Every row comes from one small tree of marks. The marks that hang from a mark follow it in brackets, in alphabetical order. Every link used is in the known rows. Which tree was each row made from?
Known rows:
geduped{tuduna}: [-16 -44 -17   7 -12   3   8  12 -12  48  -6 -33 -28   5 -38 -30 -15 -24
  10 -36   2  13   4  15   8  23  16 -12 -26  10  29 -12   1  -1  15 -32]
zore{tuduna vepog}: [-28 -55 -16  11  -6  22  30  11 -13  11  -4 -34 -22 -14 -53 -39 -32   0
  -1 -57  12  16  11  57  29  32   6 -38 -17  28  30 -54   6   1  24 -17]
vepog{tuduna{geduped}}: [-53 -29  -6  15 -22 -20   4  21 -17  11   6 -24 -39  -2 -22 -38  -5 -18
  15 -35  20   7  12  25  19  19  24  -4 -24  -5   8 -25  12  21   8 -24]
tize{suken{kuvol{luve{fatof{gifavez}}}}}: [ 15  10  -9   5  28 -29  35   3  -6  31 -17 -67 -10 -11 -12 -25 -46 -32
   5 -34  11  26  24  29 -55  60  35 -22  23 -15  32 -70  -9  38  23 -24]
kuvol{fatof suken}: [-14 -29 -16  29  18   6  24  18 -13  22  16  -7   8  -3 -33 -30 -21 -15
   1 -29  13 -11  31  39 -28  50 -20 -34 -10   9  34 -11   1  20 -16   4]
memok{fatof{gifavez luve{kuvol{suken}}}}: [-20 -29  22 -33   7  29  44  18 -46  28  -2 -30  -6  11  -7 -28 -63 -24
   8 -19  20  33  -4  20 -25  58  -2 -23  29  -3  31 -36 -19  28  24  -7]
memok{fatof{gifavez luve{kuvol{geduped}}}}: [-35 -24  36 -29 -20  21  31  15 -39  42   2 -33 -33  13   0 -25 -47 -17
   2  -4   4  56 -10  22 -24  63  -4 -13  33   2  13 -42  -5  40  47 -34]
tuduna{geduped}: [-41 -18 -12   7 -16   4  -2  12 -28  20  13 -15 -30   0  -8 -42 -13  -5
   8 -22  11   1  26  37  -6  30   9  -5 -15   7  19 -13   1  34  -5 -30]
zore{vepog}: [-19 -43 -16   2  -7  23  19  -1 -21  24  13 -16  -9 -16 -39 -30 -34   7
 -10 -46   2  18  21  47   3  43  -5 -28 -26  32  30 -41  -2  13   6  -5]
luve{fatof{gifavez} kuvol{geduped suken}}: [-16  26  -3  -9  15   9  10  30 -11  36  -3 -34   7  -4 -28 -41 -46 -28
  -8 -15  28  16  14  10 -40  90   6 -41  29 -34  18 -25  20  24  31  -6]
luve{fatof{gifavez} kuvol{suken}}: [ -9   9 -15 -25  30   8   9  16 -22  34 -17 -44  12   1 -44 -31 -60 -33
 -16 -26  37  17  12   6 -32  78  18 -41  16 -25  34 -34   6  13  20   5]
tize{suken{kuvol{luve{fatof}}}}: [  1  -6  -9  18  20 -27  31  13   7  19  -2 -59 -12  -1 -29 -22 -37 -28
  17 -41  -4  13  36  41 -47  55  18 -21   9  -5  25 -51 -19  28  14 -14]
luve{kuvol{fatof suken}}: [-25 -24 -26  12  26   9  29  34 -21   9  12 -12  21  22 -48 -37 -32 -30
   0 -30  19  -3  24  28 -18  70  -4 -37  -4  -6  22 -14   6   3  -2  14]
kuvol{fatof{gifavez} geduped luve suken}: [  5  12   3  49  37  -4  44  33 -22  27  28 -18  -1  -2   3 -33 -33 -16
   2  -2  13  12  26  35 -56  51  -8 -20  18   1  11 -31  10  54  14  -5]
kuvol{luve{fatof}}: [ -5 -16   7  16  22 -13  -1  12 -13  44   4 -54 -23   6 -42  -3 -47 -26
 -12 -13   1  36  36  36 -34  36  11 -11 -12  22  19 -45 -19  30  16   6]
fatof{gifavez}: [-14 -16  -2   2   3   2   5 -12 -33  49 -18 -36 -12 -17 -12 -27 -42 -11
 -11 -25  12  23   7  26 -19  39  17 -20  -1  11  35 -34  -4  28  19 -29]
tuduna{geduped vepog{zore}}: [-45 -44 -22   4  -4  -9   0   9 -26  -1  20  12 -24  14 -27 -42  -1  11
  30 -37  22 -11  47  13  28  38  12  19 -37  21   5   3  -5  39  -6  -2]
suken{kuvol}: [-33 -21 -10   4 -17  -6  18 -12 -13  24 -18 -34   4   5 -22 -33 -17 -23
  14 -46  -8   9   9  47 -12  40  13 -19  -5   9  19 -26   1  14  24 -26]
gifavez{fatof{luve{kuvol{suken}}}}: [-34 -50 -11 -18  24  18  27  27 -50   5  10 -20   0  33 -38 -22 -51 -33
  20 -22   7  -9  16  47 -21  55 -12 -28  17   5  20 -23   2  11   7   4]
kuvol{fatof{gifavez luve} geduped suken}: [-16 -15  13  21   9  15  41   7 -22  35  11 -11 -19  -1   7 -36 -24 -17
   9   0  10  13  26  34 -60  51 -27 -21  32   5  20 -32  19  39  14 -26]
tize{suken{kuvol{geduped{tuduna}}}}: [-20 -20 -22  23 -26 -14  42  24  23  27   4 -28 -24  -1  -8 -59  13 -17
  44 -54 -10 -14   6  24 -14  57  12 -24   6 -25  22 -11  18   9  26 -63]
suken{kuvol{fatof luve}}: [-11 -21 -14  28  15 -22  40   6 -20  13   4 -36   5  24 -29 -17 -16 -37
   3 -26  -7  27  20  56 -35  33  13  -7 -10  21   6 -48   1  28  19  -2]
gifavez{fatof{luve}}: [-29 -68   4  -5   3   9   7  -5 -47  30   0 -24 -30  10 -25  -4 -36 -20
   9 -15  -8  12  22  55 -23  32 -18 -11  -2  36  31 -35  -4  27   6 -22]
zore{geduped}: [-20 -21   6   1 -32  11   8   2 -12  18  -3 -20 -27 -19 -22 -33 -15  -2
  14 -20  11  -1  12  37 -16  36  -6 -30 -13  27  24 -18  -3  33  24  -7]
memok{fatof{gifavez}}: [ -5 -24  19 -12 -11   7  16  -7 -31  52  -6 -29 -16 -26  -4 -16 -43  -7
 -14 -20  16  37  -7  22 -11  51   2 -19  -5  13  45 -34 -21  41  14 -26]
geduped{tuduna{vepog}}: [-25 -59 -25   0   5  18  15  21   3  38   8 -22 -19  10 -46 -31 -10 -11
  23 -39   1  17  16   5  24  36  28   2 -37  13  16 -21   7  -4  29 -22]
memok{fatof{gifavez luve}}: [-12 -44  37 -22 -15  17  25 -13 -44  55  -9 -36 -37 -10   3  -8 -50 -14
  -3 -10   5  49  -1  29 -26  34  -8  -7  12  29  41 -48 -25  42  24 -31]
tize{suken}: [-22 -35 -12  27   2  -6  16  13  -8  33   5 -30 -24 -17 -15 -35 -31   4
  16 -47  -5 -10  30  34 -15  50   0 -30   0   7  43 -16 -21  17  -7 -28]
memok{fatof{gifavez luve{kuvol}}}: [-25 -39  24 -43  -7  22  30   3 -52  40 -12 -43 -25  15 -14 -16 -61 -26
  -5 -11  12  58 -10  19 -15  52   8 -13  20  12  26 -53 -17  27  35 -22]
tize{suken{kuvol{geduped}}}: [-32  -8  -9  30 -21 -15  35  13  10  19   5 -24 -12 -11   5 -50  -5  -2
  35 -51 -17 -14  21  46 -30  65  -3 -30  17 -15  21 -13   6  27  20 -46]

Write each row's tree:
[ -9 -31   3   8  26  16  37  -4 -34  33  -3 -20 -12   1  -9 -25 -40 -22
   2 -13  18  14  25  33 -50  38 -15 -23  21  17  36 -43   6  29   4 -13]
kuvol{fatof{gifavez luve} suken}
[-17 -18 -21 -15  20   3  18   8 -39  29 -15 -33   5  13 -39 -29 -38 -35
 -25 -18  26  38   2  15 -19  69  22 -28   1   0  27 -49  17  16  18 -11]
luve{kuvol{fatof{gifavez}}}
[-19 -43  -1  -7 -37  10  32   6  -1  -7   3 -19 -29 -32 -50 -34 -12   0
   8 -48  29  14   1  37  19  35   0 -34 -32  29  17 -55  16  17  33   9]
zore{geduped vepog{tuduna}}
[-45 -34  -3  -2  11  18  29  40 -38   8  24 -12  -9  31 -23 -31 -37 -25
  28 -13  -1 -11  18  48 -31  65 -24 -26  27  -4   6 -11  15  23  21  -9]
gifavez{fatof{luve{kuvol{geduped suken}}}}
[-10   3 -17  22  -2 -19  49   3   7  20  -4 -21  -4 -18   8 -48  -2 -17
  11 -35   8   3  13  34 -49  83  -2 -35  26 -22  31 -40  25  39  16 -53]
tize{suken{kuvol{fatof{gifavez} geduped}}}
[ -1  26  10   9   4 -20  22   1  -6  39 -12 -58 -10   1  -9 -22 -32 -34
  -4 -10   4  42  11  36 -57  54  22 -11  20  -8   2 -57  12  50  52 -24]
suken{kuvol{geduped luve{fatof{gifavez}}}}
[-32 -19   0 -18  21  23  33  11 -50  28 -13 -37  -4  18 -14 -39 -63 -29
  13 -21  16  19  10  24 -31  46  14 -23  36  -6  22 -37  -3  11  30 -12]
fatof{gifavez luve{kuvol{suken}}}
[-25 -17  12   1 -15   1  42 -16 -20  30 -17 -28 -17  11   5 -31 -10 -34
   7  -8  -4  35   7  43 -56  48  -6 -11  29  10  11 -56  33  37  41 -49]
suken{kuvol{fatof{gifavez luve} geduped}}
[-23   1  -3  50   3 -25  50  29   1  11  20 -36 -14   2   9 -43 -20  -9
  41 -42 -23  -1  26  54 -38  48  11 -17  21  -6   5 -29  -8  39  26 -35]
tize{suken{kuvol{geduped luve}}}
[ -8   1 -13 -30  -3   4   3  26  -5  57 -17 -51 -25  12 -50 -34 -26 -44
 -12 -13  28  44  -7 -12 -18  75  29 -24   4 -30  17 -36  33   5  49 -40]
luve{fatof{gifavez} kuvol{geduped{tuduna}}}
[-16 -45   0  25  -3  17  43  33   2  34  24  -5 -34  22 -21 -37   2 -27
  32 -11   1   2  24  25 -35  36 -29 -13   5   8  13 -10  25  12  10 -29]
kuvol{fatof{luve} geduped{tuduna} suken}
[ -3 -23 -22  39  27 -28  55  19  -3   5  13 -35  -2   9 -18 -29 -18 -26
  20 -41  -7   5  31  50 -42  52  11 -21   4   6  20 -48  -6  28   2 -14]
tize{suken{kuvol{fatof luve}}}
[-20   9 -16  10  21   9  34  34 -20  19  11 -12  14   8 -19 -48 -29 -26
  -4 -14  27   8   9  20 -36  86  -3 -39  23 -24  15 -21  28  25  19  -9]
luve{kuvol{fatof{gifavez} geduped suken}}
[-54 -18  10  11   1  23  29  35 -25  18  16 -22 -14  31 -14 -43 -38 -20
  32 -22  -8   1  23  37 -30  51 -13 -22  35  -3  -2 -11   3  12  33 -11]
fatof{luve{kuvol{geduped suken}}}
[-42 -62  -7 -28  10  12  12  12 -54  18   0 -33 -18  38 -43 -11 -48 -37
   8 -15  -3  18   9  45 -13  50  -1 -17   5  20  20 -38   3  11  20 -14]
gifavez{fatof{luve{kuvol}}}
[-41 -19 -14  14  -1   1  17  34 -17  23  16 -16  -4  25 -40 -34 -12 -24
  -7 -15   1  23  17  31 -20  75  -6 -29  -3   2   3 -23  22  15  23 -14]
luve{kuvol{fatof geduped}}
[-39 -43  16  24 -14   9  20   5 -16  38  13 -14 -37  14 -16 -22 -10 -15
   7  -1 -15  25  33  46 -44  39 -30 -12   7  32  11 -33  11  29  16 -32]
kuvol{fatof{luve} geduped}
[  5  -3 -10  13  26 -21  42  -5 -30  23 -10 -44   7  11 -14 -21 -29 -41
  -7 -20   9  38   8  44 -43  38  28  -7   5  11  15 -67  11  41  29 -16]
suken{kuvol{fatof{gifavez} luve}}
[-19 -71 -28   4  -2 -10  12  10  -7  29   1  -5 -22  21 -57 -30  -3  -5
  33 -49  16   1  28  -8  36  31  17  13 -47  26  13   3  -6   2  15  -4]
geduped{tuduna{vepog{zore}}}
[-39 -55  25 -29 -16  19  26  15 -39  32   4 -37 -26  26 -30 -12 -48 -23
   6 -20  -4  46   3  31  -7  48  -5  -9   3  24  20 -34 -26  16  27 -11]
memok{fatof{luve{kuvol}}}
[ -8  10  11  42  20  -6  15  38   1  34  30 -30 -12   0 -23 -20 -40 -13
   9  -8   1   7  43  39 -52  51 -12 -24   9  -2   8 -18  -8  39  16   9]
kuvol{geduped luve{fatof} suken}
[  7  -2  -2  34  16  -6  22  50  14  43  27 -35 -27  11 -36 -26 -23 -27
  20 -14   8  10  29  18 -36  42  -1 -16  -3 -11   8 -12   6  22  21  -5]
kuvol{geduped{tuduna} luve{fatof} suken}
[-10 -28 -31  27 -15 -18  52  29  29  20   9 -18 -19   2 -22 -51  25 -29
  32 -46  -3 -10  10  24 -25  68   0 -26  -1 -21  24 -20  31  11  11 -56]
tize{suken{kuvol{fatof geduped{tuduna}}}}
[ -5  10  -1  28   9 -18  46   7 -19  25   4 -35  -1  10   1 -31 -15 -33
   2  -9   2  37   7  45 -54  49  16  -9  16   3   1 -56  23  52  41 -28]
suken{kuvol{fatof{gifavez} geduped luve}}
[-12  -6 -11  54  13 -27  57  32   5   6  26 -27  -9   7  -2 -38  -4 -19
  28 -31 -17   1  32  55 -50  62  -3 -20  15  -3   8 -39   7  40  15 -26]
tize{suken{kuvol{fatof geduped luve}}}
[-47 -14  14 -14  -4  17  18   9 -42  40 -11 -42 -29  21  -4 -36 -44 -26
   7  -7   0  44   3  27 -33  51  13 -12  35   2   7 -43  14  25  54 -39]
fatof{gifavez luve{kuvol{geduped}}}
[-43 -27 -32   3  13  25  35  64   9  14  31  -6   4  28 -42 -58 -10 -17
  42 -41  10  -3  13   0  15  74  21 -14  -6 -26  -9   4  25  -8  45  -6]
luve{kuvol{geduped{tuduna{vepog}} suken}}
[-42 -28  29  -3 -16  28  42  41 -22  22  29 -12 -16  20  -8 -33 -40 -13
  27 -16  -4  15   9  34 -25  66 -30 -21  28  -1   8  -9 -14  27  28  -7]
memok{fatof{luve{kuvol{geduped suken}}}}
[-25 -25 -16  21   1   0  47  37  12  18  22 -29 -11  31 -23 -40   3 -22
  47 -35 -15  25  11  27  -2  35  37  17 -12   0 -20 -31  19  20  64 -26]
suken{kuvol{geduped{tuduna{vepog}} luve}}
[-10   9   0  33   9 -29  34  24  22  21  10 -49 -19  -1 -12 -29 -21 -20
  22 -31 -14   9  38  44 -55  68   6 -24  18 -13  10 -40  -4  37  28 -25]
tize{suken{kuvol{geduped luve{fatof}}}}
[  8 -45 -20 -24 -35  35  33   9   0  13  11 -15 -33 -18 -46 -46  -6  -1
  12 -39  27   9  -3  26   9  38  -3 -30 -34  28  25 -38  21  13  26 -11]
zore{geduped{tuduna} vepog}
[-63 -47 -20  10   0  17  17  35 -10  -4  10 -23 -33   4 -30 -54  -8   0
  29 -39  19   4  24  35  37  33  31  -5 -18   3   4 -34  18  17  26 -30]
zore{tuduna{geduped vepog}}
[ -8  -3   0   8   9 -21  15   0  -7  29 -10 -60  -3  15 -38 -10 -33 -40
   1 -27  -2  33  24  44 -41  38  19  -9  -6  12  11 -52  -9  26  30  -2]
suken{kuvol{luve{fatof}}}
[-44 -44 -13  24 -22 -21   1  12 -30   0 -10 -17 -43  11 -34 -50  -3  -5
  27 -38  29 -15  25  32  39  11  10  -5 -19  16  14  -4   3  27  -5 -24]
vepog{zore{tuduna{geduped}}}
[  2  -2   2  27  35  -6  13  26  -8  32  16 -42  -6   4 -36 -13 -53 -22
   1 -20   9   9  42  38 -42  42  -1 -22  -2   7  21 -26 -20  28   4  21]
kuvol{luve{fatof} suken}
[-12  -5   0  62  25  -7  39  45  -9  19  43  -8  -2  10 -13 -30 -22 -11
  13  -9  -2  -1  40  49 -46  45 -21 -19   5  11   4 -14   2  41   4   6]
kuvol{fatof geduped luve suken}
